Each row was made from one walk, in order. Every step used is in the known rows, and no mark comes twice. Write each row's walk.
(in the rows, 128 means zero)
Known rows:
vuge-dorak-kaba: [162 119 130 113 155 103  74 131 134 173 106 171 154 129 147 191 136 102
 121 190 118 109 125 122  94  99 141 141 127 122 136  52 153 100 116 224
 125 115 121 127 144 137 144 142 117 146 143 150 142 116 132 148 124  92
 115 125 125 125  92 112 130 118 120 136 162 108 121 138 124 163 103 142
 165  81  83 117 183 114 124  98 107 111 109 170  98]
sutafib-nimar: [145 119 137  95 127 123 145  95 143 100 106 152 116 152 115 131 121  61
 138  86 106 167 139 107 119 105 141 165 102 132 102 106 134  68 121 171
 126 119 120 155 165 229 114 144  83 144 140 151 164 128 118 119 137 101
 116 148 114  91 106 105 147 127 168  79 155 151 104 139 148 146 128 124
 108  99 177 161 151 149 115 145 155 116 106 111  98]
kaba-zefo-sutafib: [129 131 129  82 115 146 133 124 116 107 120 140 108 118 117  80 147 119
 144 124 133 133 124 120 121 138 133 147 132 136 118 203 133 161 136 169
 138 148 123 141 121 155  96 149 113 120 114 140 120 113 119 131 114 170
 133 124 130  93 126 153 126  80 157  98 111 149 136 128 134 113 179 149
  97 102 129 125 131 128 117 126 160 132 156 153 105]
dorak-kaba-zefo-sutafib-lires: [125 142 102 112 138 153 148 102 136 124  96 171 126 129 156 127 114 136
 102 165 130 140 174 138 126 119  92 112 153 132 116 219 135 167 143 136
 136 124 140 136 159  79  93 136 116 107 117 123 114 129  90 116 121 115
 122 111 108 149 115 147  91 111 134 115 108 141 111 128 108 140 158 145
 132 143 112 119 121 134 129  92 109 125 143 154 135]
lires-sutafib-nimar: [129 136 152 105  93 153 148 125 149  86 110 132 125 138 113 118 132  91
 152  97 101 157 123 111 120 119 154 142 114 120 105 123 134  95 125 110
 124 117 125 156 143 199 100 135  96 153 146 147 149 133 129  90 141 147
 104 139 130 119  90  77 158 141 161 136 142 148 105 121 138 127 135 139
 106 122 171 168 157 145 114 161 179 142  86  73 111]
lires-dorak-kaba-sutafib-nimar: [109 116 147 135 118 172  95 121 126 137 117 102 135 130 135 124 114 109
 110 130 122  77 201 124 141  79 137 119 122 119 146 140 124  78 112  98
 134 122 141 130 102 192 113 144 123 142 122 131 120 133 150  99 129  96
 118 157 125 153 117 112 162 158 169 142 137 140  69 126 125 137  97 131
 111 143 125 125 162 144 107 116  90 111  65 101 150]
zefo-sutafib: [129 123 115  79 126 125 131 142 125 112 119 156 153 127 108 114 159  82
 167 116 139 156 108 110 134 126 139 173 106 124 129 132 142 136  96 186
 120 143 136 152 150 159  98 119 110 127 137 147 135 119 119 135 104 161
 128 111 132  90 159 119 125  88 159  95 128 134 130 144 153 136 155 151
  83  77 152 146 107 123  98 114 166 133 138 128  96]
lires-vuge-dorak-kaba: [188 128 146 145 165  59  84 154 130 171 111 143 144 119 141 195 123 128
 127 170 123  99  76 124 115 107 155 139 136 106 153   8 149 111 125 203
 115 110 136 125 151 120 151 101 120 144 146 135 146 122 119 174 110 102
 109 132 139 148  67 121 136 134 140 153 162 113 160 142 131 162 104 146
 149  95  93 122 167 108 124 100 125 116  97 150  97]
lires-vuge-dorak: [212 121 149 146 138 122 113 147 120 152 142 128 135 128 130 165 130  95
 153  95 137 121  52 107 102  99 159 151 121 120 144  35 145  99 118 173
  99 103 103 126 152 168 156 105 116 151 149 129 156 118 135 171 128 143
 115 136 147  80  99 134 152 119 126 131 139 111 159 139 141 137 107 130
 141  93 121 163 142 108 120 149 178 129 108 126 107]
lires-zefo: [124 135 136 104 111 148 165 123 138 109 118 151 103 124 117 113 129 117
 162 158 112 157 100 110 102 144 140 146 121 137 108 128 103 131 132 196
 128 137 116 132 139 184 142 148 118 127 154 131 141 123 136 144 107 154
 136 110 114  99 145 120 127  87  66 102 157 128 137 127 151 128 147 130
 137 104 109 127 103 119 136 128 137 111 113 116  91]
lires-kaba-sutafib: [ 61 104 119 124  98 124  86 178 128 125 125  98 152 107  93 113 143 186
 156 117 115 104 139 143 103 136 139 143 113 118 144 122 125 121 101 115
 143 157 148 130 115 184 112 117 149 119 132 144 147 127 176 100 137 137
 150 147 126 106 137 132 133 137 136 125 138 150  93 115 127 106 129 129
 106 106 131 135 132 118 100 147 132 106 133 108 156]
dorak-kaba-zefo: [119 126 130  88 138  99 109 110 144 133  81 156 113 121 140 124 119 125
 105 192 108  98 130 133  87 120 137 115 136 127 125 179 127 141 141 218
 151 146 137 152 139 185 126 172 131 130 127 143 127 116 114 124 120 101
 124 133 109 112  72 160 103 121 120 127 164 140 122 125 122 135 154 147
 151  80  93  89 176 126 131 101 124  88 141 184 117]
vuge-kaba: [128 119  90 101 146  69 115 143 139 158 125 126 178 131 109 140 155  96
 134 111 110  80 102 116 134 141 154 161  94 137 110  72 129 103 120 194
 107 129 136 139 103 151 127 158 129 148 130 144 159 126 139 118 136 100
 136 135 124  59 130  91 140 156 112 127 174 115 169 124 145 126 115 111
 140  98 150 124 149 133 142 160 158 129 156 133 107]
sutafib-lires-zefo-kaba-dorak: [135 141 138 150 141 126 168 120 118 133 150 133 114 151 109 144 122 139
 118 120 133 173 148 140 126 156  86  79 135 160 152  71 107 137 168 134
 134 131  89  96 118 142 148 143 119 125 112 129 126 127 133 167 130 114
 116 131 136 120 168 143 142 118  58 105 114  99 120 139 132 124 128 102
 140 149 111  81 113 121 128 142 133 118 139 140 137]
zefo-sutafib-lires: [128 133  93 107 128 127 145 112 134 130 118 178 147 144 140 137 129  89
 136 100 144 169 135 126 133 123 111 156 120 146 118 148 140 140 118 104
 121 115 136 129 159 102  96  83 101 114 134 131 142 138 107 108 126 142
 123 112 120 114 156 116 111  98 149 120 112 139 123 140 137 138 138 133
  91 137 159 178  89 128 118 115 135 137 154 108 128]
zefo-kaba-dorak: [138 125 152 127 157  64 111 127 119 105 132 109 139 143  78 143 125 115
 134  85 128 136 114 131 123 132 104 119 112 147 162  58 139 114 126 155
 138 139 105 125 114 208 132 166 114 143 112 158 136 111 144 159 139 113
 114 140 148  70 144 136 172 119 133 104 141 119 119 143 141 131 123 122
 124  88 125  81 154 125 103 153 183 100 151 170 124]
zefo-kaba: [144 121 122  98 171  34 132 140 131  79 121 142 145 131 103 137 154 126
 151 100 127 148 125 123 117 142 127 135 101 133 115  66 133 120 118 229
 137 157 119 119 160 234 136  90 112 140 130 165 153 122 115 146 123 126
 120 144 125  66 151 146 126 123 148  81 169 133 133 131 153 143 146 135
 131  74 175  88 122 125 110 148 163 106 153 158  93]
kaba-sutafib: [ 93  94  82 119  86 161  77 155 123 128 104 115 156 121 114 117 154 116
 154 121 122 109 104 125 111 113 150 136 112 136 159 127 123 115  93 151
 127 144 141 146 132 208  98 125 116 123 137 145 167 117 165 103 121 149
 134 127 130  54 144 128 111 100 124 112 151 148 114 124 136 115 144 131
 113  90 145 147 141 124  87 135 134 104 137 108 137]
vuge-lires-kaba-zefo-sutafib: [ 86 140 147 105 122 110 137 117 115  95 155 116 105 120 109  75 140 171
 136 133 133 151 128 126 138 167 129 143 125 104  96 183 125 154 128 114
 151 154 136 135 107  51 136 135 160 121 117 115  93 125 145 111 141 152
 162 134 132 155 128 129 123 145 182 106  94 133 133 113 124 101 148 129
 136 132 144 107 129 128 154 133 128 167 154 144 117]
sutafib-lires-vuge: [166 126 117 169 134 100 155 124 150  98 127 136 122 128 136 167 105 106
 137  98 126 151  76 128 114 118 120 138 121 127 142  76 133 112 133  96
 114 113 141 132 170 111 131  70 114 128 148 122 162 137  88 153 131 145
 111 110 119 131  99 135 117 123 127 146 141 140 154 145 141 142 137 124
 103 110 155 203  98 122 114 133 177 113 139  99 133]
vuge-kaba-sutafib-lires-zefo: [ 97 125  84 150  90 169 154 124 126 161 129 123 135 120 139 123 128 151
 127 147 113 112 119 133 146 142 133  96 139 145 115 135  91 141 151 105
 114 121 126 121  99  87 125 136 135 106 133 115 132 141 145 112 119 127
 137 104 113 101 170 105  99 140  23 124 129 112 142 101 126 113 130 101
 165 184 128 109 104 126 145 138  76 137 125  77 135]
vuge-dorak-kaba-zefo-sutafib: [143 140 138 102 140 125  99 133 115 156 115 159 130 125 148 123 147 145
 121 158 137 103 152 128 129 118 124 128 153 126 119 154 153 144 135 202
 134 129 120 139 124  95 116 161 114 123 116 132  96 114 119 133 109 124
 126 132 138 110 110 149 128 116 145 117 112 122 135 126 112 135 145 151
 148 113  77  78 158 119 138  91 101 140 123 185 108]

Write each row's walk:
[192 138 126 159 165 102 106 133 125 193 134 158 151 123 160 196 125 143
 117 154 145 135 110 129 145 100 114 127 160 103 143  40 162 126 140 162
 111  95 134 122 164  43 139  89 110 121 137 122 123 132  94 171 110 118
 103 118 141 165 106 118 133 137 138 174 118 108 157 143 127 161 114 137
 139 137 105 130 125 109 129  87 101 146  99 132 120]  zefo-sutafib-lires-vuge-dorak-kaba
[111 137 150 129 147 134 116 131 142 146 121 142 138 123 156 159 135 100
 102 189 144 116 201 134 145 107 109 113 138 127 136 147 135 120 114  71
 127 128 155 110 128 101 133 108 146 135 123 126 110 134 100 111 120 103
 115 111 125 233 145 132 142 118 168 179 124 119  85 148 120 158  99 142
  94 124 102 145  89 129 129  83  90 128  98 140 143]  zefo-sutafib-lires-dorak-kaba
[164 117 106 187 132  93 126 148 124 105 141 110 149 110 124 161 131 165
 142  75 142 132  90 130 144 131 109  85 131 122 157  80 118 132 143  81
 110 126 132 113 145 124 130  40 111 111 132 130 154 136 107 163 128 158
 112 131 136 103 143 144 101 150 130 128 129 144 150 127 143 130 143 113
 132 154 160 141  92 123  90 145 145 122 144 107 150]  zefo-kaba-sutafib-lires-vuge
[128 145  89 116 136 128 148 100 132 129 128 130 134 132 141 110 130 136
 104 103 131 128 137 137 137 132 107 126 131 143 103 190 133 162 156 105
 122 116 128 126 130  56  99 161 117 115 110 111 113 137 111 107 133 115
 135 116 121  96 146 124 103 138 116 122 101 126 158 119 113 115 149 119
 137 158 129 119 127 135 152 147 117 159 164 134 137]  vuge-kaba-zefo-sutafib-lires
[ 93 103 148 138 106 162  62 164 126 155  99 109 153 107 131 140 141 134
 122 180 132  53 166 136 104  98 146 102 138 121 170 122 123 114  96 107
 137 152 161 130  96 192 123 128 147 135 126 135 121 124 151 110 118 138
 131 137 135 160 129 146 153 114 141 182 148 137  79 129 114 127 112 143
 113 115  86 118 141 127 111  99  98  93  97 127 155]  lires-dorak-kaba-sutafib
[104 144 162  84 128 126 146 171 124 114 127 126 115 109  99  73 149 187
 140 133 126 131 156 129 126 149 131 163 125 118 112 193 127 155 133 159
 155 157 129 130 107 110 118 143 151 126 110 138 105 125 130 111 135 157
 152 142 132 132 123 159 123 117 152  95 100 145 131 117 124  92 159 137
  90 116 124 111 128 126 134 136 137 135 142 147 130]  lires-kaba-zefo-sutafib
[121 140 115 132 111 177 187  96 140 119 112 157  99 141 143 132 117 104
 143 143 117 197 125 127 104 149 116 114 138 154 107 141 102 136 150 163
 130 121 107 121 142 125 139 122 123 115 150 113 143 136 114 134 124 140
 128 104  92 140 146 125 102  89  32 116 137 129 124 126 136 134 137 115
 139 149 128 156  81 123 141 121 105 113 122 107 112]  sutafib-lires-zefo
[ 61 100 116 151  89  92  76 132 111 125 150  81 150 126 108 110 135 180
 140 123 121 110 140 136 131 163 145 125 111 107 133  82 122 108  90 105
 147 149 149 120 124 120 133 100 179 119 131 137 141 131 186  92 153 142
 163 146 129 121 136 107 124 168 164 120 130 143 104 104 125 104 109 125
 145 133 160 127 133 132 125 145 115 141 138 104 144]  vuge-lires-kaba-sutafib
[144 140 131 163 141  98 143 147 116 177 167  99 152 149 109 141 119 124
 111  89 139 112  85 132 179 136 117 133 130 126 170  71 133 135 145  45
  98 102 134 122  62  39 121 169 110 130 108 105 122 127 128 166 129 123
 117 121 159 113 141  90 163 152 129 166 100  95 190 136 134 112 118 103
 112 166 114 141 133 121 136 146 183 150 139  99 146]  zefo-sutafib-lires-vuge-kaba-dorak
[122 143 173  97 129 142 162 114 129  97 144 133  87 128 104  70 121 144
 130  81 119 164 179 120 125 129 126 169 126 119  91 207 132 123 152 127
 152 135 110 140 126 134 113 157 119 132 112 136 108 130 129 114 150 118
 136 171 128 127 102 131 141 151 186  72 105 153 115 124 133 106 150 134
  88 139 148 111 144 148 138 149 131 155 115 118 123]  lires-kaba-zefo-sutafib-nimar
[141 149 141 113  99 157 188  82 107 124 160 146 107 149 122  90 129  92
 145 102 131 212 153  98 185 152 141 147 107 108  92 140 120 113 130 160
 127 111 108 150 142  57 139 128 109 122 137 111 107 130 113 139 121 126
 132 122 125 145 143  72 130 126 154  83  91 124 131 128 154 133 118 129
 127 159 188 108 104 140 141 119 117 177  88  99  64]  vuge-lires-zefo-sutafib-nimar
[203 113 103 205 139 117 106 152 109 143 152 108 137 130 142 166 126 163
 137  63 149 105  84 134 130 112 105  98 151 131 151  14 139 129 148  97
 107 106 109  98 153 117 148  67 107 122 133 120 148 136 140 176 135 139
 111 148 151  81 132 152 107 156 104 149 111 107 148 125 123 131 112 106
 168 164 131 128 123 117 111 153 125 138 132 111 138]  zefo-kaba-sutafib-lires-vuge-dorak
[161 134 138 135 149  96 151 129 126 122 141 100 123 114 118 109 122 146
 120 108 111  62  46 124 134 149 156 120 137 122 124 148 120 142 165 142
 112 133 137 139  82 114 147 164 125 139 116 116 130 121 125 163 138 135
 132 131 135  77  89 141 124 165 104 143 152 118 206 117 130 103 146 118
 158 129 118 112 181 126 158 166 165 124 168 137 108]  lires-vuge-kaba-zefo
[105 126 146 142 151 137 107 104 150 136  98 151 131 129 166 165 117  85
  94 182 128 119 180 140 108 105 120 109 139 134 133 132 127 106 109  92
 136 114 142 109 130 134 143 110 142 145 131 126 121 137 119 109 134  90
 112 120 109 235 123 138 150 117 135 184 152 119  77 149 110 160  82 138
 122 124 104 161 102 133 136  95  92 103 108 141 152]  sutafib-lires-dorak-kaba
[ 88 126  95 138  92 190 143 129 135 148 101 148 127 119 160 146 107 153
 119 189 113 125 148 142 114 134 124  71 146 134 142 140  99 146 139 137
 133 122 134 120 144  85 121 123 122  95 142 121 125 134 121 121 111 126
 130 102 102 158 144 128  93 118  32 148 132 130 118 118 117 142 143 117
 153 161 101 107 110 117 126  86  66 106 102 106 138]  dorak-kaba-sutafib-lires-zefo
[123 127  91 163 102 201 113 131 129 176 108 147 126 139 164 153 115 165
 112 182 126 127 154 140 115 118 121  70 153 137 137 117 113 144 147 128
 131 108 104 102 136  73 140 118 119  96 149 114 122 136 146 142 114 127
 125 121 118 155 147 118 111 120  34 157 115 116 111 112 108 138 112 113
 179 184  76  99 125 115 139  99  38 125  95 117 150]  vuge-dorak-kaba-sutafib-lires-zefo
[ 92 112 119 166 114 188  95 139 124 135 137  84 143 134 140 123 131 103
 107 104 145  73 153 140 136 101 118 116 127 150 138 134 122 113 117   4
 112 121 135 108  76 139 136 133 150 139 119 107 130 140 167  81 145 105
 136 135 134 162 178 121 133 157 108 184 123 116 102 115 106 115  74 102
 134 169 125 162 103 137 137 156  80 134 118 102 174]  vuge-kaba-sutafib-lires-dorak
[124 141 106 109 120 170 149 103 128 110 117 157 108 135 147  97 121 115
 122 100 146 162 150 134 115 120 100 131 136 150 113 221 134 149 141  93
 137 125 119 134 159  94 102 132 103 107 116 120 119 130  96 112 123 151
 126 114 118 112 131 146  95  99 125 104 104 144 119 126 119 121 170 129
 119 141 127 147 130 130 126 121 133 137 154 137 139]  kaba-zefo-sutafib-lires
[116 130 155 140 130 157 135 100 143 107 128 123 107 145 148 136 117  45
 121 125 140 141 152 133  99 105 111 132 114 156 120 131 124 114 120  31
 127 118 120 123 122 195 137 111 139 155 132 119 132 136 138  99 137 112
 118 121 124 180 154 147 147 114 137 172 131 121  78 141 113 136  83 124
 108 126 128 198  84 135 128 138 128 121 115 124 155]  sutafib-lires-dorak
[112 116 142 166 119 164 113 149 120  89 140  80 124 130 129 128 137 131
 123  94 157 120 182 141 121 116  94  85 142 150 151 134 119 122 115  53
 128 134 115  88 107 191 141  90 143 134 119 123 131 140 155 106 141 137
 124 140 135 155 184 154 127 143 142 153 122 130  78 126 115 124  93 117
 130 152 143 137  72 133 114 154  97 130 131 123 170]  zefo-kaba-sutafib-lires-dorak
[159 151 130 150 150 124 150 115 131 127 118 149 113 115 158 142 111 158
 115 142 135 131  97 131 138 131 115 105 157 110 148 157 132 160 151 107
 119 118 150 139 150  26 119  97 111 109 125 112 106 134  70 152 118 141
 112 110 128 167  88 149 100 129 147 144 101 133 169 137 126 145 156 137
 116 147 108 143 107 122 127  89 134 124 132 134 129]  dorak-kaba-zefo-sutafib-lires-vuge
[ 87 123 137 122 130  49 114 109 132 117 155 112 130 135 106 128 132 147
 135 133 120 171 128 128 119 164 127 156 102  98  98  71 130  97  94 138
 152 140 138 128 145 109 160  88 169 139 143 128 132 135 162 108 161 115
 160 136 120 162 115  99 146 154 164 111 141 128 124 121 134 119  87 122
 139 109 178 149 129 135 147 149 151 147 151 133 110]  vuge-lires-kaba
[111 136 172 127 142 161 137  94 141 109  99 143  83 130 164 126  99 115
  85 183 127  97 185 147  83 104 116  84 153 144 131 207 124 135 145  78
 145 132 129 108 111 150 135 162 133 140 111 121  99 131 108 109 139  95
 119 121 110 202  92 176 119 125 112 168 135 123  90 131  91 127 114 135
 146 143  79 130 140 140 150 110  76  98 129 181 153]  sutafib-lires-dorak-kaba-zefo
[ 97 137 156 111 137 112 124  89 121  90 150  94  94 134 110  85 117 167
 117 143 111 130 134 137 102 174 139 130 127 110  87 153 120 125 138 126
 162 148 116 136 128 109 159 157 175 137 127 119 106 125 151 109 164 116
 159 142 118 156 101 135 127 165 146 114 133 128 120 109 105  98 118 126
 166 137 144 122 163 135 164 150 127 143 171 156 125]  vuge-lires-kaba-zefo
[124 143 125 105 101 126 163 114 105 131 166 132 127 128 121 102 142 119
 164 160 142 193 115 108 174 181 143 142 124 110 106 119 114 158 112 200
 123 138 128 136 133  56 141 115 136 116 140 101 106 126 123 154 106 172
 148  97 128 153 173  84 113 106 115 103  98 115 150 128 151 134 133 139
 143 127 164 111  76 119 148 110 127 172 111 114  78]  vuge-lires-zefo-sutafib
[ 96 108  79 146  90 164  97 119 136 123 106 137 153 142 146 142 118 117
 128  97 129 127 134 139 103 119 120 114 122 150 140 151 124 123 117  94
 117 122 129 140 152 153 101 101 119 112 135 134 161 132 144  98 138 132
 129 123 115  88 145 123  89 117 111 134 132 150 103 123 118 129 130 116
 129 128 150 170 106 132  97 132 116 106 145  97 168]  kaba-sutafib-lires
[121 150 175 105 146 155 130 139 119 124 115 134 115 103 142  96 136 124
 119 166 147 105 167 131 145 120 136 124 138 119 135 208 131 155 125 133
 147 153 136 125  96 123 126 169 138 133 105 128  84 121 111 125 106 139
 128 126 138 190 118 167 134 107 144 149 111 135 118 137 120 124 133 151
 104 109  88 100 124 128 136  91 102 129 110 171 135]  lires-dorak-kaba-zefo-sutafib
[123 146 161 124 125 118 169  87 111 105 167 107  91 150 103  67 116 154
 118  88 129 175 177 121 156 145 123 153 121 104  81 187 130 113 132  84
 152 130 118 131 131  77 126 147 141 131 113 118  95 134 134 113 159 118
 150 162 130 146 110  99 138 172 203  72  91 141 110 111 130 109 127 131
 123 155 172 111 145 153 156 145 116 182 117 124 111]  vuge-lires-kaba-zefo-sutafib-nimar
[137 130 148 158 145  76 120 136 126 176 149  70 157 140  90 153 125 125
 124  94 122  69  61 125 148 137 142 145 120 124 176  54 136 110 139 126
 100 120 129 137  70 109 145 185 126 152 117 121 143 116 147 172 137 111
 120 130 158 101 111 102 165 145 103 162 147  93 197 138 137 116 107 101
 124 127 103 130 169 117 137 159 198 114 139 115 132]  lires-vuge-kaba-dorak
[148 145 140 112 144 104 145 168 110 119 145 116 129 110 112  97 136 153
 131 117 130  83  71 117 164 154 153 155 130 118 121 146 129 166 155 136
 106 135 136 143  77  65 113 159 127 126 114 116 111 122 110 143 119 154
 135 120 148  85 118 123 120 154 146 119 110 127 207 123 143 102 164 122
 126 128 120 104 147 118 151 147 165 149 152 142 117]  lires-vuge-kaba-zefo-sutafib
